In the rows, zero is written as 128.
Known rows, with every step that occurs
h -> n -> u -> a -> w: [127 158 102  85 113 132 121 125 143 124 110 104 113 120 144 123 119 103
  73 110 131 139 136  63 130 105 141 120  82 148]
a -> z -> n: [126 133 148 117 120 118 116 137 132 127 120 110 136 144 150 136 122  99
  70  85 137 150 133 137 126 114 128 121  91 122]
p -> n -> u -> a -> h -> j: [129 157 121  95 136 150 116 127 157 113 100  99  89 111 132  98 126 124
  73 126 128 139 138 102 121 116 163 123  73 171]
w -> a -> p: [133 135 114 126 103 109 120 139 159 126 114 114 133 116 160 154 131 135
 108  90 118 110 138 111 113 156 125 123 115 119]
n -> u -> a: [129 144 136 101 124 137 121 124 153 127 116  92 119 127 121 129 122 110
  89 117 144 150 154 102 129 100 155 124  90 174]
h -> a -> p -> n -> z: [144 161 113 112 101 120 117 112 140 106 107  99 108 118 137 120 123 127
 104 108 101 153 118 117 129 121 158 118  76 132]
d -> n: [125 156 102 134 135 154 118 131 152 123 123 110 140 114 140 127 112 120
  90 108 134 124 138 119 100  92 154 107  78 126]
z -> a -> h -> n -> u: [140 147 153 113 112 136 122 128 143 121 100 116 117 111 125 132 121 126
  65  87 111 156 130  94 114  82 116 123  77 136]
w -> n -> h: [135 122  83 127 114 115 130 127 162 138 108 118 124 127 121 152 137 102
 115  84 124 156 133 152 159 124 157 120  50  95]
a -> u: [114 136 118 116 139 123 114 131 150 141 120 101 125 129 146 150 126 115
  91 144 131 129 136  97 118 139 144 119 118 119]
w -> n -> p -> a -> d: [117 137  66 126  92 119 124 131 166 129 107 127 106 122 134 149 140 112
 123  88 114 158 137 119 141 148 169 109   4 129]
p -> a -> z -> n -> h: [129 148 120 108 105 116 115 124 127 139 103  98 114 131 120 129 119  96
  75  92 115 184 131 136 150  76 140 121  48 145]
u -> n -> p -> a -> z: [111 143  85 110  93 130 125 137 157 133 120 105 112 140 147 120 135  85
 102  97 138 142 143  94 121  97 146 119  59 145]
n -> a: [135 142 125 118 117 136 125 120 147 112 118 117 113 117 115 150 122 103
 104 129 129 136 147 140 126 116 157 125  95 148]
p -> a -> w: [124 176  98 107 117 137 111 116 123 120 101  98 109 122 138 133 120 124
  97 136 115 138 136  93 115 133 140 115  96 140]
u -> a -> z: [121 151 149 105 129 120 122 133 130 127 123  96 119 139 149 121 131 102
  78 111 152 132 153  98 144 117 143 125 100 152]
h -> n: [143 141 128 121 131 144 123 124 143 118 115 113 127 123 140 121 121 110
 107 121 139 112 119 107 102 106 138 119 104 108]
a -> p -> n: [123 159 117 128 120 129 121 121 143 122 107 113 115 118 139 130 130 131
 108 123 116 127 131 115 105 153 134 111 115 114]
p -> n -> u -> a: [133 153 131 101 135 156 117 119 154 126 106  90 101 127 104 104 124 120
  83 135 130 148 144 119 125  99 158 115  71 185]
d -> n -> z -> a: [137 150 108 138 105 146 116 128 149 115 119 118 133 117 120 122 115 115
  71  64 114 150 140 126 122  53 139 109  32 151]
d -> n -> u: [124 147  89 119 124 154 117 134 170 127 119 105 129 107 130 134 106 122
  86 103 131 148 141 116 116  74 168 112  48 141]
a -> z -> n -> h: [132 133 117 116 113 104 127 128 135 145 116 115 130 135 133 149 120  82
  68  72 126 184 131 143 161  97 130 124  73 110]
j -> h: [124 154 134 134 166 132 130 122 117 124 115  84 140 114 117 159 114 114
 116 118 136 173 142 131 119 108  98 126 129  99]
z -> a -> p -> n -> u: [130 152 140 123  99 137 118 123 139 113  98 108 111 109 115 124 128 139
  76  92 101 152 136 110 109 106 115 113  86 155]
a -> h: [130 155 133 125 139 126 125 125 148 134 113 117 124 126 141 152 124 120
  97 122 130 144 138 112 116 141 137 123 123 106]
n -> u: [136 133 118 111 124 140 122 126 162 125 113 102 118 121 120 146 116 117
 105 116 137 151 140 122 127 111 158 126  88 136]
u -> n -> h -> a: [144 147 108 103 105 134 132 118 141 131 119  91 129 127 136 121 132  83
  90 102 132 157 126 110 123  85 145 126 103 129]
j -> h -> a: [137 161 146 122 160 134 126 115 106 110 114  67 139 107 122 148 109 122
 110 120 125 182 129 127 118  93 113 128 124 113]
u -> a -> w: [117 175 117 106 127 124 120 120 121 125 118 103 126 133 150 130 129 106
  75 121 135 128 152  76 123 150 130 116 131 148]
p -> n -> z -> a -> h: [147 155 134 126 120 141 118 117 145 121 100 120 100 130 103 119 128 121
  73  98 100 168 133 133 136  98 128 116  52 150]

Rows
[120 135  91 129 106 137 135 131 166 133 130 118 136 140 142 131 135  80
 113  95 145 131 142 103  97 122 132 117  99 124]
u -> n -> p
[131 152 130 126 161 135 129 123 116 121 113  89 137 110 123 146 110 109
 111 114 134 162 127 115 113  90  94 124 112  90]
j -> h -> n
[120 169  90  96 107 151 110 126 151 130 107 103 101  99 131 131 110 129
  81 117 115 166 142  93 128  84 173 110  15 168]
p -> a -> d -> n -> u
[123 140 137  96 102 131 105 134 137 126 103  91 110 134 127 125 116 113
  73  97 123 175 137 128 132  76 150 121  43 167]
p -> a -> z -> n -> u
[136 141 124 120 119 139 109 121 145 127 105 107 101 132 106 116 129 118
  68 112  99 159 131 124 137  98 131 113  52 161]
p -> n -> z -> a -> u
[106 150  82 114 118 135 111 137 163 131 125 110 121 103 136 149 113 109
  70 129 116 137 150 111 123  90 172 110  54 156]
d -> n -> a -> u
[129 148  88 125  97 114 125 124 129 124  99 122 122 119 128 150 137 111
  68  62  99 163 136 118 150 126 111 114  63 113]
z -> a -> w -> n -> h
[132 155  68 133 126 136 130 121 156 142 118 114 136 103 123 142 110 100
  87  97 122 162 135 128 138  70 155 111  56 114]
d -> n -> h
[138 150 155 132 120 138 120 130 130  93 104 120 118 106 149 123 130 129
  71  86 123 124 130 104  94 117 115 125 114 129]
z -> a -> h -> j
[118 161 103  89 117 126 121 122 142 129 112  98 115 125 137 138 121 108
  73 114 132 156 155  78 139 129 146 122  99 162]
n -> u -> a -> w
[136 144 107 124 112 125 116 135 160 127 106 111 118 116 145 134 132 143
 102 105 107 110 131 120 110 151 128 117  96 134]
w -> a -> p -> n
[121 125 120 103 112 130 116 139 167 125 109  99 121 135 130 130 139 116
  98  91 140 143 152 125 140 122 168 118  43 158]
w -> n -> u -> a
[126 139 129 103 112 107 123 132 127 120 116 105 125 127 154 112 129  78
  53  71 140 152 139 113 146  96 137 127  82 151]
u -> a -> z -> n -> h -> j
[145 146 142 130 104 120 123 122 142 123 110 125 118 131 119 144 127 112
  77  73 109 169 141 122 140  98 120 124  74 134]
n -> z -> a -> h
[123 158  89 132 144 132 133 120 126 125 107  90 125 103 109 145 110 104
 125 112 119 184 127 105 118  72 106 119  68 112]
j -> h -> n -> p -> a
[111 147 117 106  80 121 124 133 152 118 124 117 123 126 153 140 141  91
  96 104 134 122 153 101 103 131 134 121 114 138]
u -> n -> a -> p
[133 145 140 113  90 130 121 132 146 126 117 119 125 146 138 123 141  95
  69  66 125 152 145 103 117  93 111 123  84 144]
u -> n -> z -> a -> h
[139 152 122 116 130 154 120 115 149 113 108 112  94 117  98 125 124 113
  97 147 116 140 137 152 122 114 160 117  72 162]
p -> n -> a
[142 157  95 117 103 100 135 107 135 128 110 102 126 103 135 150 121 105
 104  99 106 173 121 109 147 110 149 126 105 104]
n -> h -> a -> p
[121 149 159 102 115 124 115 130 146 140 111 104 141 138 128 136 122 104
  55  86 128 178 151 113 114 100 134 116  90 175]
z -> n -> u -> a -> h
[129 145 140 111 100 122 119 121 134 122 119 132 126 122 128 157 124  92
  67  97 116 164 142 139 121 128 140 115  78 157]
z -> n -> a -> d
[132 137 149 122 107 133 117 123 138 116 117 119 136 130 115 146 121  94
  78  99 123 152 141 157 104 106 139 117  92 161]
z -> n -> a
[113 130 102 121  84 107 119 138 164 111 111 129 115 118 143 161 142 116
 117  88 118 131 148 141 137 156 159 117  59 119]
w -> n -> a -> p
[130 153  99 124 104 119 121 119 152 124 108 121 106 126 132 132 130 119
 109 105 111 147 131 121 133 141 141 115  81 116]
a -> p -> n -> z
[113 146 112 108 147 118 123 129 124 128 115  90 121 100 122 162 112 100
  93 134 118 176 136 104 135  89 110 127  92 115]
j -> h -> n -> a -> u
[141 141  52 113 106 124 126 138 165 125 115 129 114  82 165 141 120 115
  74  74 113 128 127 107 145 115 155 121  30 125]
w -> a -> d -> n -> h -> j
[121 143 129  93 116 132 109 133 140 126 123  76 129 134 163 120 132 108
  77 135 130 127 126  78  97 114 151 121 120 144]
h -> a -> u -> n
[134 139  80 102 107 134 117 143 176 137 118 118 117  98 153 151 115 133
  73  85 114 143 141 104 138 113 156 117  26 152]
w -> a -> d -> n -> u
[128 122 109 114 127 119 110 143 166 144 117 100 126 125 152 152 128 128
  88 124 119 113 137 105 122 141 139 123 100 139]
w -> a -> u
[127 179 112 112 154 122 125 114  94 112 110  72 135 105 138 158 108 120
  95 116 115 188 129 101 127 122 106 126 133 103]
j -> h -> a -> w
[127 170  82 107 100 139 111 121 145 127 111 114 102 110 135 130 115 118
  86 105 112 162 139 101 140  89 169 108   8 156]
p -> a -> d -> n -> z
[112 167  49 135 113 144 121 134 168 114 110 122 116  90 149 121 112 116
  96  95 114 140 133  95 102  85 171 109  29 138]
d -> n -> p -> a -> h -> j
[129 144 118 112 151 136 129 126 131 124 109  84 128 104 115 152 105 111
 107 109 133 184 129 110 130  74 109 128  86 103]
j -> h -> n -> u
[108 179  29 132 107 139 121 126 155 129 114 117 123 104 137 137 108 110
  92 100 106 153 140  88 116  96 159 100  34 142]
d -> n -> p -> a -> w
[148 144 109 123 129 147 119 115 155 122 109 113 100 136 105 117 124 112
 105 120 119 149 128 147 137 110 153 117  58 137]
p -> n -> z
[131 147 116 111 117 128 124 129 153  96 112 129  99  99 144 144 125 108
  92 119 126 130 140 119 122 133 164 134  94 131]
n -> a -> h -> j
